What can hang from each mark:
H: M V
D: M Z
Z: D G N
G: Z
L: D N
N: L Z
M: D H

Each row was made from one small tree. Brackets hold a mark, then the marks that hang from it, in alphabetical order. Every link used is in the known rows. Write each row's tree.
Known rows:
{M D H}: [  3.6   0.4  17.8  30.1  -4.4  -5.6  10.5   2.0   5.3   3.8   4.2   5.2
   1.3  -5.5   3.6  -2.0  16.1  14.0   5.5  -3.6 -22.0 -11.7  -8.4  -4.0]
{D Z}: [-2.1  5.4  9.2 -3.0 -1.8 -4.0 -1.2  1.5  0.9  2.3  2.9 -4.4  0.5 -9.9
 11.0  6.6 -3.8  4.5  1.7 -2.8 10.9 -5.2  4.4  3.9]
{G {Z {D M} {N L}}}: [  9.0  -9.9 -18.3   1.1  -8.5   4.1 -12.7  -7.3   9.0 -14.7  -1.2   0.8
  -9.5  25.0  30.0 -11.6   2.1   0.7  34.1  14.8 -12.7 -15.3  40.3 -20.9]
{H {M D} V}: [  5.5 -11.5   6.4  -0.6   1.0  -3.5   0.8   2.1  -1.7   4.4   1.6   9.3
  -7.7   3.6  -0.4  -1.8  10.3  23.4  -4.1   0.8 -13.1   1.4 -19.6  27.0]
{D M}: [ -0.1  -4.7 -16.7  13.7   3.7   4.2   1.4  -3.5   0.7  -1.2  -2.1  -3.5
   0.4  -3.5   7.1  -2.1   4.3  12.9   5.3   2.1  -7.5   4.7  13.8 -19.5]
{M {D Z}}: [  0.1   8.6  27.2   9.8  -1.1  -7.3  -0.8   1.4   4.0   0.4   3.3  -0.1
  -1.8 -15.1  11.4   3.6   3.8   9.0   9.7  -4.1  -4.5  -9.3   1.1  13.4]
{L {N {Z G}}}: [-1.6  1.5 20.4 -4.4  1.3 -4.2  1.3 -5.6 -1.7  8.0 -2.0 -0.9 -9.6  3.5
 17.8  3.1 -0.3 -3.5 -5.4  6.6  9.5  0.7 36.8 21.5]
{G {Z D {N L}}}: [  9.0  -5.3  -2.5 -13.5 -12.1  -0.5 -14.3  -4.1   8.2 -12.6   1.1   3.7
 -10.2  28.8  23.3  -9.5  -2.1 -12.5  28.2  12.5  -4.9 -21.0  27.1  -0.9]
{H M}: [ -0.1 -12.6 -10.8  -8.0  -0.3   0.4  -2.3  -2.2  -3.3   6.2   0.1   6.3
  -1.5   0.2   2.9   2.4   3.0  17.0 -12.1   2.8  -6.4  -7.1  -4.0   2.4]
{N {L D} {Z G}}: [  0.6  11.9 -36.1   6.0  -1.6   1.1   0.9 -19.5   0.1  -3.9  -9.4   8.6
 -21.1  17.2  28.2   0.2  11.6   7.1   6.1   4.2  -3.7  -8.5  50.3 -10.2]
{Z {D {M H}} G}: [  1.5 -24.0 -30.2  36.6   1.4  -0.6  10.0  -6.3   0.6   0.8  10.5  -5.1
   8.4   9.8  13.9  -2.4  20.2   7.8  11.1   2.2 -11.5 -18.7  39.5 -14.6]
{N Z}: [ 0.5 10.1 15.9  3.2 -1.5 -0.7  3.0 -5.3 -4.6  1.3 -6.4  0.6 -2.6 -4.0
 18.0  5.9 -5.9 15.7 -2.0  2.7  5.2  4.4 -1.9  0.1]
{N L {Z D G}}: [  2.0  -0.8  -9.9  -0.9  -4.3  -2.5  -3.1 -11.6  -5.2  -2.2  -3.5   1.7
 -12.0  19.6  34.3   5.1   8.4   5.8  10.3   5.0   0.1 -19.8  44.3   5.5]
{N L {Z G}}: [ -1.1   7.2 -12.7   0.0  -0.7   0.0   1.5 -10.0  -6.6   4.9  -6.5   2.6
 -12.4  10.9  23.7   1.1   5.9  15.7  -6.7   3.6   4.4 -10.3  35.1   4.1]
{H {M D}}: [  2.4  -9.6   6.6   4.6   0.5  -3.4  -2.0  -2.3  -0.1   4.5   0.3  10.6
  -4.2  -5.3   3.3  -0.1  10.9  22.6  -4.2   1.1 -20.7 -11.1  -7.1  11.2]
{M {D Z} H}: [  1.6   6.3  26.3  26.3  -6.0  -9.3   9.2   2.8   6.1   6.0   7.3   0.6
   1.7 -15.5  15.2   4.1  12.0  17.9   6.8  -6.3 -11.2 -14.7  -5.3   0.0]
{M {D {Z N}} H}: [  5.3   2.5  40.2  20.8  -8.4  -7.6   4.3   4.4   9.5   5.4   7.3   1.3
  -8.3  -8.8   9.0  -4.9   9.3  13.9  17.1  -1.1  -8.1  -6.8 -10.3   1.3]
{N {Z D}}: [ 3.7  2.3 18.9  1.7 -4.9 -2.8 -1.5 -7.2 -3.1 -5.5 -3.6 -0.4 -2.1  5.4
 29.6  9.9 -3.4  6.6 15.1  3.7  0.5 -2.0  7.1 -0.2]
{Z G {N L}}: [  1.9  -6.9 -14.6  -9.8  -1.8   2.1  -6.9  -3.0   1.2   2.9   0.1   2.6
 -20.1  21.0  -0.3 -13.4   8.8  -5.4   5.3   5.9   3.6  -7.0  32.0   6.1]
{N {L D}}: [  2.8  10.8 -36.4  -4.3  -6.4   2.1  -5.0 -10.4   8.6  -9.3  -8.6  10.2
 -21.6  15.6  18.2  -1.3  12.2  -4.9  17.3  -0.5 -16.3  -3.6  29.8 -26.7]
{M D {H V}}: [  6.7  -1.4  18.2  24.3  -3.9  -5.7  13.5   5.8   3.9   4.6   5.1   3.4
  -2.5   3.2   0.3  -3.3  15.7  14.3   5.8  -3.9 -13.0   2.8 -21.4  12.0]

Which tree is each row?
[ -2.7  -0.3  11.1  17.1   4.9  -8.1   2.0  -2.8   0.1   4.2   9.3  -1.6
   1.7  -9.3   4.3  -0.8   9.5   6.4   1.1  -3.3   3.4 -18.0  25.8  30.0] | {M {D {Z G}}}
[  4.0 -14.9 -13.7  29.6  -4.8  -0.1   7.3  -2.6   4.3  -3.5   5.0  -3.1
   5.3   4.7  20.4   1.9  14.8  11.5  20.2   1.6 -18.8  -9.7  16.5 -31.3] | {Z {D {M H}}}
[  0.1 -14.2  -9.4  27.7   0.8  -0.6   8.1  -2.1   3.3  10.1  10.5  -8.7
  -1.6  -1.6   7.8  -8.6  10.8  18.3   5.7   3.6   6.9  -6.4  29.9  -9.8] | {D {M H} {Z G N}}
[  2.5   2.8  -7.2  -6.3  -5.9   3.2  -9.5  -1.2   6.9  -0.8  -5.1  -3.1
 -22.1   1.5  25.1  -5.1   3.5  14.6  21.8   5.0  -1.3   0.6  25.8 -25.2] | {D M {Z {N L}}}
[  4.6  -9.1 -15.3  25.2  -0.8   1.5  14.5   3.3   1.8   4.1   2.7  -4.4
   1.0   4.4   6.5  -3.0  11.9  22.2   3.6   0.2  -6.2  11.3  -5.0 -16.3] | {D {M {H V}}}
[  1.7  -2.8   7.2   3.8  -0.2   2.3  -4.9  -0.8   5.1   0.6   0.4  -7.0
  -9.1  -6.4  12.2  -4.9  -2.7  12.9  17.3   4.5   6.3   8.2  12.7 -13.6] | {D M {Z N}}
[  6.0  -7.6   7.0  15.3  -5.0  -0.3   8.2   6.5   6.2   6.4   5.5  -8.7
  -8.6   1.5  12.2  -5.5   4.8  22.5  15.2   2.4   7.7  16.1  -6.2 -10.7] | {D {M {H V}} {Z N}}
[  2.3   1.8  10.9   0.2  -2.5  -5.2  -7.5  -1.8   5.5   3.1   3.7   2.5
 -22.3   5.7  12.4  -9.8  12.8   4.7  15.2   1.7  -0.8 -17.2  32.5  19.2] | {M {D {Z G {N L}}}}
[ -0.3   5.5 -31.5  16.3   1.0   1.4  -0.3 -11.5   8.5  -7.9  -2.0  -1.6
  -7.3  -6.7  23.3   3.1   5.9   8.0  19.8  -0.3  -5.6   3.4  33.0 -28.8] | {L {D M Z}}
[ -2.0   7.3 -44.0  -0.3  -2.1  -2.5  -3.1 -12.5   5.7  -3.0   0.6   3.7
 -18.0  10.8  22.5   0.6  13.5  -4.3   9.8  -1.7   1.2 -17.1  57.2  -3.4] | {N {L {D {Z G}}}}
[  6.2   3.5  -3.8 -11.3  -8.5   1.8  -9.6  -2.9   7.0  -5.7  -1.9   4.5
 -10.2  20.1  11.6 -13.4  -4.4  -2.4  11.7  11.6  -0.8 -13.2  18.5  -1.1] | {G {Z {N L}}}
[  7.7   8.3 -27.6  -6.8  -9.6   2.7 -10.0 -12.1  13.5 -13.8  -4.8  10.7
 -18.8  27.3  17.1 -14.1   1.1 -11.1  23.7  11.8  -8.9  -8.7  33.1 -17.4] | {G {Z {N {L D}}}}
[  0.5  -7.4 -32.8  16.5   5.0   2.5  -2.8 -13.4   7.9  -4.2   4.0  -3.1
 -14.2   5.2  10.5  -9.9   8.2   0.7  20.9   5.0   5.6   2.8  51.9 -11.0] | {L {D M {Z G N}}}
[  4.8 -25.8 -29.8  31.4   1.8  -1.0  12.8  -1.2  -0.7   1.0  11.3  -6.9
   4.5  18.2  10.1  -3.7  20.0   8.4  11.6   2.1  -2.4  -6.3  27.5   1.4] | {Z {D {M {H V}}} G}
[  7.7  -6.7   2.4 -17.9 -11.2   0.1 -14.3   0.0   6.4  -7.7  -3.0   3.8
 -22.9  23.8  18.4  -5.5   5.9 -10.3  31.9   6.3  -8.5  -7.0  16.5 -10.0] | {Z D {N L}}
[  0.5  15.9 -27.0  -7.8  -8.4  -2.1  -5.8  -8.7   9.5  -6.8  -5.8   5.6
 -20.9   5.3  29.5   4.7   8.4  -0.8  19.1  -2.6  -6.5  -8.7  33.0 -20.4] | {N {L {D Z}}}
[  0.1   1.7 -18.8  15.2   4.3   0.9   2.3 -18.7   5.5  -2.5  -7.3   2.3
 -17.8   6.5  30.1   0.3   8.6   1.3  12.5   8.7  -6.5   8.7  66.1 -11.7] | {L {D M} {N {Z G}}}
[  3.6  -8.0  29.3  -5.8  -3.6  -5.5  -8.1   1.1   3.9   5.6   3.4   6.9
 -14.0  -8.1   9.0  -2.9   3.6  23.2   8.0   3.6  -6.9  -7.1  -8.7  16.4] | {H {M {D {Z N}}}}
[  4.2   1.5  39.6 -13.3  -8.2  -5.8  -6.1  -3.5   3.2  -2.7  -5.2   0.4
 -12.6   6.7  37.3  11.0  -4.1  -9.6  21.0   6.7  -2.0   1.3  21.5   3.9] | {L {N {Z D}}}
[  0.2   5.9  -3.1   0.6   0.6  -3.0   0.5 -15.1   4.9  -0.8  -4.8   5.6
 -18.5  10.5  23.7   2.2   4.8 -12.4   7.8   6.9   1.3   4.7  51.7   6.8] | {L D {N {Z G}}}
[  7.7   3.7 -44.5   6.9  -5.6   7.2  -8.7 -15.8  14.4 -15.4  -6.8   7.4
 -18.2  23.2  24.0 -16.4   5.3   2.0  29.7  13.7 -16.6  -3.8  47.4 -36.0] | {G {Z {N {L {D M}}}}}
[  8.4  -0.1  41.3  15.1  -8.0  -8.1   6.8   9.8   8.1   6.7   8.0  -0.3
 -12.2  -0.2   6.1  -5.8   8.7  16.1  17.9  -1.1   1.1   4.9 -23.2  18.1] | {M {D {Z N}} {H V}}
[ -0.2  -1.2  -5.8 -12.9  -3.5  -1.9  -8.1  -1.4   2.1   4.7   3.2  -2.2
 -18.9  11.0  11.0  -7.3   5.1  -0.9   7.6   3.3  13.6 -12.7  35.5  10.3] | {D {Z G {N L}}}
[ -1.2 -11.9 -10.2  11.3   5.7   1.3  -2.0  -4.4   1.1   4.4   6.5  -9.4
  -5.6  -1.1   4.9  -9.0   2.9   9.1   8.3   5.6  13.7   0.1  35.2   3.6] | {D M {Z G N}}
[  4.2 -11.4 -19.4  17.7  -0.6   1.3  -3.1  -8.6   3.9 -14.2   4.2  -3.7
  13.5   9.6  22.7  -2.3  -1.4   1.1  18.7  10.2  -8.0 -16.5  32.2 -11.0] | {G {Z {D M}}}
[  6.7   6.3 -23.0 -11.4  -9.0   3.6 -10.1  -8.3  11.8  -9.3  -8.3  10.8
 -31.5  22.2  12.1  -9.9   8.7  -8.7  27.3   5.0 -13.5   4.7  23.2 -25.2] | {Z {N {L D}}}
[ -2.6 -12.7   0.3   9.3   4.8  -7.3  -0.1  -4.9  -3.0  10.5   9.3   4.3
  -0.6  -9.3   6.5   1.8  12.2  22.5 -11.6  -0.8  -3.4 -24.2  21.3  32.4] | {H {M {D {Z G}}}}
[  4.0 -20.9   0.8  -0.5   0.5  -1.1  -7.0  -3.0   0.7  -3.8   8.5  -1.7
  -6.2  20.4  -1.2  -9.0   4.8 -17.2  17.7   6.9   7.8  -8.5  26.7  19.8] | {Z D G N}
[  3.1   6.0   0.2  -5.1  -5.1  -1.2  -6.8  -6.4  10.8  -6.7  -0.3   2.2
 -17.6   3.4  10.7  -3.6  -1.5  -7.9  24.2   2.1   5.9   7.7  13.7  -8.1] | {L {D {Z N}}}
[  0.6  -3.1 -16.0   2.5   1.0  -2.1  -4.3  -9.8   7.0  -2.6   6.5   0.1
 -13.5   9.1   3.7  -7.5   3.9 -11.6  14.8   3.0  13.1  -0.6  37.4   8.9] | {L {D {Z G N}}}
[  7.8 -15.3  -5.9  10.8  -2.9   2.7  -8.5  -7.2   7.0 -13.9   4.4  -3.4
   4.1  16.1  17.3 -11.3  -4.5  -1.8  29.2  14.8  -4.1 -10.4  26.3 -10.1] | {G {Z {D M} N}}
[  3.5  -6.3  16.7  -4.3  -0.7  -7.2  -0.3   4.3  -0.6   7.6   4.0   4.6
  -7.2  -6.5  12.2   4.5   6.9  27.3  -1.9  -1.4  -1.9  -3.5 -15.8  31.4] | {H {M {D Z}} V}
[  0.6  11.8 -43.5   5.7  -4.4   2.4  -4.6 -12.7  10.4  -8.8  -7.6   2.5
 -20.6   1.9  36.9   2.3  12.0  11.8  24.2  -0.3 -13.9  -3.9  46.8 -39.9] | {N {L {D M Z}}}
[  5.0 -14.8 -12.4 -10.6  -5.0  -0.2 -11.4  -3.5   2.8  -4.2   2.6   1.9
 -19.4  28.9  10.8  -9.9  10.9 -14.0  23.2   6.8  -0.6 -15.1  39.5   5.9] | {Z D G {N L}}
[  0.6   7.7 -52.5  19.6   2.1   5.4   2.3 -22.7   1.0  -5.4 -11.2   5.4
 -20.3  13.9  35.7  -1.9  15.5  19.7  11.3   5.8 -12.0  -2.9  64.1 -29.5] | {N {L {D M}} {Z G}}
